Each row comes from the steps of one walk. Every step used is in the known rows, and no mark comes twice. Write the walk behind each row, first mark first.
In the rows, zero is written as 128.
Known rows:
funo numav dede: [ 86 141  86 124 125 145 119 121 157 146 169 138 121 146 118 153 138  86
 169  81 139 124 153 119 111 127 123 103 130 120  99 124 126 108  87 105
 101 130]
sukelad fibut kevurag: [168 138  90 141 144 177  96 104 133  80 127  82 150  97 128  54 173 140
 133 121 122 126 142 146 121  77 147 116  61 159 180 106 136  88 166 152
 135  96]
sukelad fibut kevurag funo numav nadup: [102 120 150  72 142 117  84  97  94 145 169 109 151 128 189  97 152 157
 101 126 136  85 134 165 194 158 130 140  98 122 141 124 101 141 123 164
 145 151]
funo numav fibut: [ 76 128 211 203  97  92  87 122 189 165 107 154 119 149 123 123  76  93
 172 103 112 120 151 118 112  82 144 103 145 134  98 126  91 146 119 121
 128 129]
kevurag funo: [193 134  87 152 137 116 106 105  96 110 171 147  72 163 126 140 155 177
 125 105 148 103 155 176 114 139  92 217 119 149 153 110  76 126 146 139
 112 106]
kevurag funo numav nadup zaso: [ 89 120 180  88 127  77 117 125  88 179 148 175 147 124 186 159  86 182
 122 161 140  95 117 154 157 174 125 118 184  99 108 184 136 156  93 104
 131 189]
veru numav fibut: [140 137 179 203  91 105 111 149 169 129  64 147 123 146 109 150  81  80
 138 132 102 130 129 122 111  86 130 109 144 128 120 112 100 137 162  81
 119  92]
veru numav nadup zaso fibut kevurag: [150 132 170 110 131 150 135 167  75 120 107  97 170 104 139 117 102 126
 131 124 100 138  94 134 161 116 169  70 114 109 127 149 168  95 132 138
 105 116]
sukelad fibut kevurag funo numav dede: [ 81 146  61  97 129 154  81  88 120 145 205  68 115 131 117 103 176  97
 127  53 159  90 149 155 118 163 113 160 110 137 122 124 127 101  96 159
 110 129]
dede numav funo kevurag: [123  99  87  63 149  87 154 117 129 105 130 129 102 104 140 153 132 120
 125  79 150 105 118  85 152 140 139 108  57 100 175 173 129 142 134 113
 122 127]
veru numav bolep: [179 160  79 119 113 162 150 115  99 131 106 130 127  99 125 181 131  55
 132 135 151 148 123 101 148 151 116 109 138  81 121 133 109 106 132  65
 100 104]
funo numav: [115 123 148 133 130 126 105 121 177 156 108 172  98 187 150 150 126 104
 146  94 124 139 146 104 111 103 134  94 115 134 116 116  92 130 119  96
 117 133]
lusel veru numav bolep: [165 151  74  76 117 162 163  96  97 136 130 136 142  91 101 195 160  65
 129 134 131 170 117  91 165 156 134 128 135  74 115 129 108  86 140  58
 137 100]
fibut numav veru: [160 125 104  97 136 127 181 108 134  97  71 132 148  80 137 137  90 135
  97 158  96 174 159 145 107 106 168 113 134 123  96  79 112 102 142 156
 183 116]
lene nadup zaso fibut kevurag funo: [163 139 126 131 133 134 100 119  49 126 183  88 114 130 125  96 162 177
  93  83 161 102 100 163 122 137 122 210 106 169 122 141 116 106 124 179
  79 125]
dede numav fibut zaso nadup: [ 73 114 162 189 111 117 135 177 183 140  93 124 154  53  41 114 102 139
 116 185 171 143 108  89 121 137 116 113 146  89 127 150 152 164 124 164
 128 128]
lusel veru: [169 121  95  98 135 135 153  96 141 107 160 177 140 134  85 165 182 165
 154 136  86 171 147 110 139  93 152 154 106 143 139 110  95  85 163  97
 171  86]
fibut numav: [167 114 119 141 177 168 165 145 176 103  61 107 118 153 133 120 101 131
 140 144 135 166 152 153  80  90 157 100  98 155 132  92 163 118 171 112
 137 128]
fibut kevurag funo: [193 118  80 123 140 137  98  98  94 106 167 100  81 140 132 115 155 174
 116  88 142  99 130 176 137 125 125 201  59 128 165 112  95 102 148 168
 110 103]
fibut zaso nadup: [119 109 128 158 119 143 135 191 163 126 104 153 129  65  70 133 149 166
 134 208 173 142 111 105 145 149  99 115 138  99 129 139 145 133 116 162
 139 138]
sukelad fibut kevurag funo numav bolep: [104 155  87  89 130 158  91  57  82 171 185  73 118  84 144 103 157  72
 116  77 180 109 136 142 156 185 124 166 120 102 115 140 106 107  95 151
 118 141]
numav nadup: [167 116 142 134 140 121 141 135 106  97 144 173 162 114 168 139 132 184
 159 187 112 119 143 146 186 102 130 102 119 115 141 120 104 130 141 115
 139 126]
zaso nadup lene: [134 133 133 180  98 121 165 129 122 128 148 158 138 154 116 117 128 124
 150 182 126 159 147  77 129 142  91 139 178 132 167 123 134 125 120 115
 131 181]
nadup numav bolep: [141 154  90 145 109 156 152  94 123 149 155 124 115 114 116 137 138  84
 152 138 142 144 120 110 145 143 120 117 157 101 131 140 172 152 108 108
 136 125]
veru numav: [199 136 111 134 120 144 130 153 150 108  50 160 103 181 134 182 131  92
 115 133 115 148 126 109 108 104 116 101 113 120 151 103 106 120 174  46
 108  91]
sukelad fibut: [166 168  95 171 140 153  98 106 133  79 132 127 144 121 121  69 177 141
 135 147 130 131 174 150  87  98 100 137 134 193 165 105 110 116 172 124
 143  97]
sukelad tebiz: [169 133 103 193  98 114 102 117  88  55 100 142 106 145 124 131 145 125
 162 131 154 140 108 161  90  51 111 134  81 143 192  71  63 124 160  84
 136  76]
lusel veru numav funo: [173 105  88  51 107 113 133 146 100 114 130 158  94 175 120 197 154 143
  55 151  76 129 113 117 178 167 139 148 136 101 154 101 117 120 160  82
 160 135]
lene nadup numav fibut zaso: [ 65 104 205 179 117 114 108 164 206 136  84 122 142 115 118  89 135 127
 135 178 101  95  68  96 118 102  88 144 139 158  99 153 142 186 123 149
 143 120]
kevurag funo numav veru: [120 134 111  78  97  78 115  71 106 150 131 165 106 119 154 160 122 130
  74 100 104 128 155 136 133 155 127 173 151 113  90 101  40 120  98 168
 163 124]
kevurag funo numav: [123 126 130 112 131 104  83  95 139 169 147 152  68 200 151 151 138 122
 114  68 146 110 145 141 113 150 107 170 120 137 124 120  71 142 116 126
 114 139]
nadup numav: [149 122 125 162 114 134 136 122 179 131 117 150  89 194 118 128 138 128
 138 137  97 141 119 117 111  99 118 108 141 147 166 112 178 183 142  98
 148 112]
lene nadup: [178 130 126 167 132 146 128 130 130 103 134 171 135 157 137 127 199 172
 113 146 163 132 117 101 110  59 105 154  90 199 121 102  79 125 143  94
  84 128]
lene nadup numav fibut kevurag: [117 105 173 182 100 138 107 120 170 137 120  93 136 131 116  78 132 127
 125 119 110 115  89 112 148  52 164 114  75 151 141 114 161 146 140 150
 123 123]
lusel veru numav: [186 124  99  78 118 144 149 128 145 118  82 165 127 171  98 201 167 102
 107 132  83 174 121  94 133 115 137 124 112 121 141  97 100  98 181  42
 149  81]
dede numav funo: [151 112  76 110 140 105 144 125 111 100 143 132 108 163 121 142 106 163
  56 124 115 126 134 114 123 142 142 142 119  96 180 114 135 157 148  99
 108 136]

Which walk is each row?
[ 69 125  75 143 104 156 150 164 175 144 165 109 122 101  54 128 158 115
 141 160 150 123 104 110 134 163  94 109 166 102 131 143 223 163  85 149
 140 137] : fibut zaso nadup numav dede
[115 147 113 117 125 150 127  91 121 169 150 140 121 103 141 151 125  63
 162 102 159 140 137  99 148 146 135 106 140  87  94 144 104 113  85 104
 111 142] : funo numav bolep
[138 124 162 140 123 106 165 105 102 107 153 158 180 167 203 111 118 138
 167 186  69 119 146  99 169 127  93 136 165 130 162 130 106 131 130  97
 138 168] : numav nadup lene
[ 86 116 195  94 130  89 128 139 114 173 121 189 167 119 183 162  77 171
 140 176 126 113 119 129 157 141 141  68 178 100 104 179 150 149  96  86
 132 183] : funo numav nadup zaso
[145 120 126 120 156 119 169 113 115  98 125 141 192 121 148 133 108 165
 111 153 118 135 137 115 149  98 140  96  98  92 163 129 120 160 157  90
 110 107] : dede numav nadup
[114  93 110  68 122  86 142 131 143 130 141 143  62 131 154 143 151 122
 152 104 125  91 101 100 178 151 123  99  87 119 168 170 166 164 117 130
 164 146] : nadup numav funo kevurag
[127 147 150 106 130 125 179 133  87 120  86 122 178  72 133 117 101 136
  74 155 116 181 132 136  90 118 163 120 177 167  55 110 133 108 116 170
 155 135] : lene nadup zaso fibut numav veru
[126 131  61 136 163 178 168 139 157 101 134  86 137 121 105 130 124 108
 167 117 152 145 155 155  87 112 142 110 117 134 108 105 182 101 126 120
 118 126] : fibut numav dede
[101  89 120 111  95 110 127 181 137 142 147 137  76 144  97 132 140 174
  59 201 122 105  85 116 179 199 107 132 174  93 164 131 207 199 106 167
 174 186] : fibut zaso nadup numav funo
[158 144 148 163 175 178 164 165 141 102  82  82 130 158 115  94  99 105
 149 110 129 184 155 154  67  97 163 103 122 178 108  96 172 112 158 148
 125 109] : zaso fibut numav
[122 110 127  92 133 121  80  94 137 166 142 113  75 180 153 131 139 122
 110  54 139 106 128 144 134 140 133 160  75 123 133 116  88 119 116 147
 113 136] : fibut kevurag funo numav
[ 89 141  66 112 124 132 104 101 127 155 201 119  98 157 116 153 153 104
 146  60 159  98 152 144 115 164 100 165 134 125 104 129 111 117  81 134
  97 133] : kevurag funo numav dede
[130  86 109  53 160 109 157 146 137 113 104 116  83 104 163 144 129 123
 152 107 153 109 120 124 160 147 151 100  64 122 147 154 153 125 135 139
 159 158] : fibut numav funo kevurag
[134 101 113 117 105 114 122 144 115 130 167 151  79 200 144 128 173 177
  48 160 116 101  89 115 156 143 113 159 146 156 157 105 167 192 121 121
 140 179] : lene nadup numav funo
[113 136 162 221 120  95 132 104 172 119 101 122 157 129  85 110  64 108
 134 106 117 138 147 104  76  67 148 121 121 126 144 126 115 160 159  99
 102  82] : dede numav fibut
[ 88 128  67  97 127 143  99  98 125 153 200  92 103 143 120 141 151 105
 140  48 151  96 139 147 131 157 125 156 100 109 111 128 123 106  84 148
  95 131] : fibut kevurag funo numav dede
[167 141 117 129 135 129 106 121  59 122 179  87  99 127 121 102 131 167
 120  77 137 111 120 179 123 146 131 191 115 140 136 143 125 101 125 186
  98 111] : nadup zaso fibut kevurag funo
[ 46 108 192 178  97 114 109 187 191 170  95 145 129  68  70 124 107 128
 137 184 171 130 108 100 144 148 112 104 161  97 100 151 137 155  96 178
 142 155] : funo numav fibut zaso nadup
[142 133 154 148 126 117 134 139 109 133 124 184 153 129 143 143 142 190
 118 175 165 125 103 107  97  92 115 129 155 171 104 163 131 131 119  73
  90 167] : lene nadup zaso
[ 46 105 216 155 126 102  90 160 214 151  67 136 135 105 130 110  94 102
 166 144  95  98 104 105 118 118 109 117 137 123  81 159  98 151 109 152
 139 116] : funo numav fibut zaso
[116 104 101  52 164 120 141 135 132 107 112  94  99  89 162 110 151 118
 136 114 160 101 130 133 147 157 141 101  76 147 157 153 163 130 145 148
 173 157] : sukelad fibut numav funo kevurag
[148 139 109 145 177 183 140 130 164  93  75  74 143 133 130  61 136 119
 118 152 146 157 165 167  61 104 143 114 114 192 146  86 174 122 189 129
 159 126] : sukelad fibut numav
[118 129 129  88  96  92 133  89 132 139 105 184 127 108 154 161 112 116
 103 123  85 155 155 112 132 120 148 110 148 112  86 100  55 112  98 144
 167 125] : funo numav veru
[166 119 123 145 111 116  87 110 109 130 126  85  88 141 120 123 120 130
 102  84 132  90 115 168 141 124 129 195  86 119 150 111  95 115 153 153
 107  98] : veru numav fibut kevurag funo
[113 128 145 108 130 126  79 108 115 165 155 101  81 181 140 117 136 108
 116  34 131 116 129 144 128 144 133 160  93 139 118 121  94 119 110 170
 104 123] : zaso fibut kevurag funo numav
[156 135 136 117 137 119 108 125  39 127 191  89 125 111 140 102 127 186
 117 101 134  99 118 187 159 158 133 184 118 127 132 149 129 109 121 192
 110 122] : numav nadup zaso fibut kevurag funo
[144 170 171 180 128 124 136 161  86 120 137 149 137 127 106 118  95 139
 170 118 115 161 138 133  83 120 132 106 197 162 100 162 150 109 117 129
 106 110] : nadup zaso fibut
[103 118 149 158 109 124 161 151 146 124 120 143 151 122 125 104 132 124
 150 206 119 140 121  67 133 165  72 147 181 121 149 143 138 132 110 136
 138 178] : fibut zaso nadup lene
[120 136 124 135 161 153  94 146 166  81  88 111 156  79 131  68 175 140
 138 181 113 103 125 129  97 129  75 146 126 166 134 142 114 126 150 154
 155  95] : sukelad fibut zaso
[137 129 145 114 173 157 148 134 122  98 106  99 193 100 174  79 129 160
 123 199 134 130 156 178 151 119 146  94 122 152 143 101 164 140 169 136
 169 146] : sukelad fibut numav nadup
[ 98 157 203 129 129  93 118 152  55 160 171 140 146 135 145 123  96 151
 135 113 125 123 130 155 134 170 121 129 208 141  85 173 136 140  91 154
 115 147] : kevurag funo numav nadup zaso fibut
[133 150 142 102 129 120 183 134  96 115  81 120 167  67 128 122  68 129
 101 148  92 185 147 150  87 131 172 106 188 139  70 112 143 105 121 174
 175 126] : nadup zaso fibut numav veru
[151 151  54 129 117 160 142 148 138 106 125 129 125 143 102 179 146  80
 142 113 134 131 137 118 111 127 105 105 126 111 125 114 133 100 133  70
  93  94] : veru numav dede
[ 83 148  86 109 126 150 100 114 105 152 211  78 105 143 105 119 149  84
 146  25 146 108 139 148 123 160 125 154 119 126  96 129 129  96  77 176
  87 120] : zaso fibut kevurag funo numav dede
[138 143  46  83 115 157 156 126 132 115 145 134 142 135  74 193 174  85
 139 112 111 149 130 110 129 137 125 127 127 110 120 115 130  82 139  65
 126  87] : lusel veru numav dede
[144 125 175 128 172 152 172 169 102 106 115 107 177 120 159 100  97 146
 147 164 116 152 145 163 155 115 163  86 128 146 113 106 163 134 144 151
 143 130] : zaso fibut numav nadup
[120 113 175 103 158 119 167 156 110 137  97 148 182  97 175 140  62 188
 135 210 134 132 123 160 134 131 159  72 169 111 114 165 195 144 131  97
 141 181] : fibut numav nadup zaso
[ 98 131 164  98 128 113  84 111 104 181 153 106  89 167 144 126 115 117
 113  48 138 115 119 145 118 162 140 150 126 132 107 149 118 122  95 158
 102 147] : nadup zaso fibut kevurag funo numav
[ 94 156 212 140 130 105 131 164  78 154 148 153 168 125 145 121  87 136
 159 131 111 144 130 131 134 142 139  82 204 139  82 170 151 133  93 135
 115 145] : funo numav nadup zaso fibut
[ 84 122 184 170  81 106 151 166 156 144  83 132 157 129 114 112 100  80
 129 200 107 135 103  59 135 167  72 135 198 111 139 143 137 148 121 118
 139 176] : veru numav fibut zaso nadup lene
[130 116 142 180 129 132 127 105 166 110  99  76 161  97  96  88  78 117
 132  86 109 133 119 110 115  50 186 104  49 100 161 120 136 117 156 135
 100  88] : dede numav fibut kevurag
[ 79 112 173 175 143 108 126 147 201 109  64 105 168  84 100 102  83 113
 139 146  96 109 104  96  88 101 110 133 119 112 116 157 117 158 143 133
 118  81] : dede numav fibut zaso
